What can hang from each mark
zoru: bebo renaf
ruti: kofup zoru
vubas: kofup zoru
renaf: kofup zanes zoru
kofup: bebo ruti vubas
zanes: bebo renaf ruti vubas
bebo: kofup zanes zoru

(in the rows, 128 means zero)
Known rows, with every way that one mark hangs from another
ruti[zoru[renaf]]: [157 109 108 107 102 127 108 114 145 172  98 135 132 132 111 156 166 176
 119 128 110 167 121 107 161]
zoru[renaf]: [121 106 101 128 114  86 113 128 148 165 107 135 131 143 121 145 159 172
 131 131 143 157 150 110 142]
zoru[bebo]: [ 72 134 133  76 127 138 145 154 128 154  97 149 125 108 157 149 129 113
 133 132 178 108 123 130 147]
bebo[zanes zoru]: [ 80 139 138 112  91 131 112  85 122 110 114 155  69 179 134 153 194 121
 161 119 166  91 108 173 131]
zanes[bebo ruti vubas[zoru]]: [171 139 137 119 141 121 118 162 129 123  77 129 149 189 164 125 111 141
 183 133 108 119 144 147 106]
renaf[zanes[bebo ruti[kofup zoru] vubas]]: [196 153 101 113 146 108 182 156 122 168  99 136 149 142 152 123  65 102
 131 121  69 129 136 142 134]
vubas[kofup[ruti[zoru[bebo]]]]: [128 140 123 105 151 171 144 139  92 132 110 154 154  51 138 202 135 130
  75 135 136 129  90  72 105]
kofup[bebo ruti vubas[zoru[renaf[zanes]]]]: [165  75 157 149 156 119 122 111 127 110 120  67 142 126 126  79 119 121
  89 153  78 138 166 144  82]
bebo[kofup zanes[renaf ruti vubas] zoru]: [128 172 196 167 109 166  55  72 146  88 191 164  98 198 107 136 131 144
 174  91 135 105  65 127 113]
zanes[renaf vubas[kofup[ruti] zoru[bebo]]]: [143 153 156 143 169 182  76 134 106  87 158 121 169  98 145 157 114 133
 126 141 131 130  75  71  84]
ruti[zoru[renaf[kofup]]]: [159 105  81 126  99 136 129 140 149 167 125 133 137 128  89 125 163 162
 138 129 101 170 151  99 176]
kofup[bebo ruti[zoru[renaf[zanes]]] vubas]: [161  80 150 125 146 110 147  98 140 148 120  78 135 100 114  92 111 131
  81 129  68 161 134 114 116]
kofup[bebo[zanes zoru] ruti vubas]: [ 73 113 154 118 118 119 143  87 123  81 125 112  50 154 151 115 143 107
 150 109 117  88 106 189 104]
bebo[kofup]: [117 133  99 140 118 129 115 121 132 119  99 162 113 106 119 155 121 149
 118 122 175 126 120 118 133]
bebo[zanes[ruti] zoru]: [105 149 155 119  94 131 120 125 125 125 129 172  92 195 128 171 197 128
 149 120 132  88 126 162 117]
kofup[bebo[zanes[renaf vubas] zoru] ruti]: [ 83 153 162 143 133 131  86  89 129 103 153 119  59 162 159 109 164 102
 193 101 141 104  60 147 116]
renaf[zanes zoru]: [126 118 138 124 125  86 137 155 132 173 141 114 173 125 126 118 144 106
  85 151 176 140 170 120 143]
ruti[kofup[bebo]]: [103 141   7 105 108 119 189 177  98 144  91 146  65 104 177 146 106  90
 129 121 135 110 154 174 165]
zanes[renaf[kofup[bebo] zoru]]: [ 96 149  92 137 107 124 147 183 122 173 187 109 115 120 129  74 127  68
 144 133 169 152 154 126 197]
vubas[kofup[ruti] zoru[bebo[zanes]]]: [110 143 144 129 149 174 106  86  68  57 112 136 135  85 138 198 160 135
  81 144 167  97  97 147  67]
renaf[zanes]: [118 127 128 114 131  92 150 141 134 151 100 132 139 118 131 127 150 104
  99 142 165 128 153 114 133]
ruti[kofup zoru]: [157 144  30  89  97 141 157 165 111 163  88 155 102 110 140 185 123 130
 114 132  87 128 121 140 178]
zoru[renaf[kofup zanes]]: [137  98 112 159 128  88 149 138 151 161 144 123 159 122  91  84 158 126
 112 141 142 160 191 104 140]
zanes[renaf ruti[kofup]]: [142 180  77 128 114 114 150 198 114 187 154 156 115 130 141 186 123 115
 115 141  79 130 126 113 167]
renaf[kofup[ruti vubas] zanes zoru[bebo]]: [103  87 189 117 158 112 173 165 134 158 183  83 206  83 117  70  84  91
  91 156 126 119 180 114 130]

Rows
[150 132  64 158 151 158 136 160  73  80  96 132 115  90 155 169 155 112
  89 141 139 120 139 119  76]
vubas[kofup[bebo ruti] zoru]
[136 100 164 154 119 123 112 105 143 155 144 140 129 174 109 109 183 111
 127 137 143 126 155 116 117]
bebo[zoru[renaf[zanes]]]
[169 141 141 128 106 155 121 190 146 122 178 102 152 171 101 106 118 124
 141 148  41 141 151 114 152]
zanes[renaf[kofup[vubas[zoru]]] ruti]
[163 105 153 161 135 126  51  23 148 100 112 129 141 118  92 157 125 232
 123  99 123 155  68 114 101]
bebo[kofup[ruti[zoru[renaf]]] zanes[vubas]]
[147 147 186 143 159 126 119  61 130 136 134 103 111  94  98 124  51 133
 120 130  88 154  34 113 142]
zanes[bebo[kofup[ruti[zoru] vubas]] renaf]
[ 82 136 192 100 117 155 128  69 137  81 145 142 124 125 115 141  61 153
  97  98 141  97 111 170 105]
zoru[bebo[kofup[vubas] zanes[ruti]]]
[174 166 141 145 143 134 117 176 134 133 147 116 149 184 130  81 108 107
 201 140  93 138 132 122 143]
zanes[bebo renaf[kofup] ruti vubas[zoru]]
[126  93 132 129 117  88 165 165 158 141 181  85 180 130  99  55  89 106
  96 142 128 149 207 124 154]
renaf[kofup[vubas] zanes zoru]
[115 131 117 106 116 120 125 105 133 132 144 146 136 149 152 154  89 178
 143 100 108 115 135 167 120]
zoru[bebo[zanes[ruti[kofup] vubas]] renaf]
[ 90 128 160 132 161 151 124 126 108 135 104 159 140  62 141 170 114 133
 106 139 175  97 101 106 105]
zoru[bebo[kofup[ruti]]]
[147 105 133  88 129 112 132 143 144 145  95 106 135 107 123 157 120 169
 110 137  59 145 102  98 137]
kofup[ruti[zoru] vubas]
[ 53 160 177 119 143 126 132 112 113 141 164 124 116  75 122 134 153 101
 133 141 158 111  86 128 154]
zoru[bebo[zanes[renaf[kofup[ruti]]]]]
[159  86 100 110  94 129 139 125 172 141 146 103 139 136  86  94 109 179
 136 118  58 178 153 111 171]
ruti[zoru[renaf[kofup[vubas]]]]
[114 130 131 167 138 122  97  81 120  58 135 156 109 149 140 167 162 162
 149 101 149 110  92 114  61]
bebo[zanes[vubas[kofup[ruti]]] zoru]
[133 125  67 117 129 137 173 187 108 159  91 132 104  78 135 127 157  97
 131 130 103 128 139 113 155]
renaf[kofup[bebo ruti[zoru]]]
[ 73 131  88 136 134  95 169 134 108 115  99 127  81  89 142 122 165 109
 133 122 155 109 146 162 132]
renaf[kofup[bebo[zanes] ruti]]
[104 155 177 134  89 145 126 121 153 108 211 125  96 202  96 103 141 108
 167 115  75 115 117 149 151]
bebo[zanes[renaf[kofup[vubas]] ruti] zoru]
[171 130 158 162 161 143  99  73 124  74  93 117 148 141 131  76  69 109
 138 131 171 118 122 156  90]
renaf[zanes[bebo[kofup] vubas[zoru]]]
[123 132 143 115 126 218  91 115 100  90 102 151 137 108 131 150 110 114
 118 143 175  91 116 151 117]
vubas[zoru[bebo[kofup]]]
[131 115 106 135 134  94 149 167 165 126 126 123 163 124 128  66 118 115
 148 125 145 137 182  98 133]
renaf[kofup zanes[vubas]]
[167 104 127 137 141 109  87  92 143 118  86 105 140 187 143  94 112 165
 195 131 136 150 134 152 115]
zanes[bebo vubas[zoru[renaf]]]
[135 121  85 154 142 107 149 139 125 101 170 110 162 116 149  80  84  97
  89 102 200 157 177 104  98]
renaf[zanes[vubas[kofup[bebo]]] zoru]
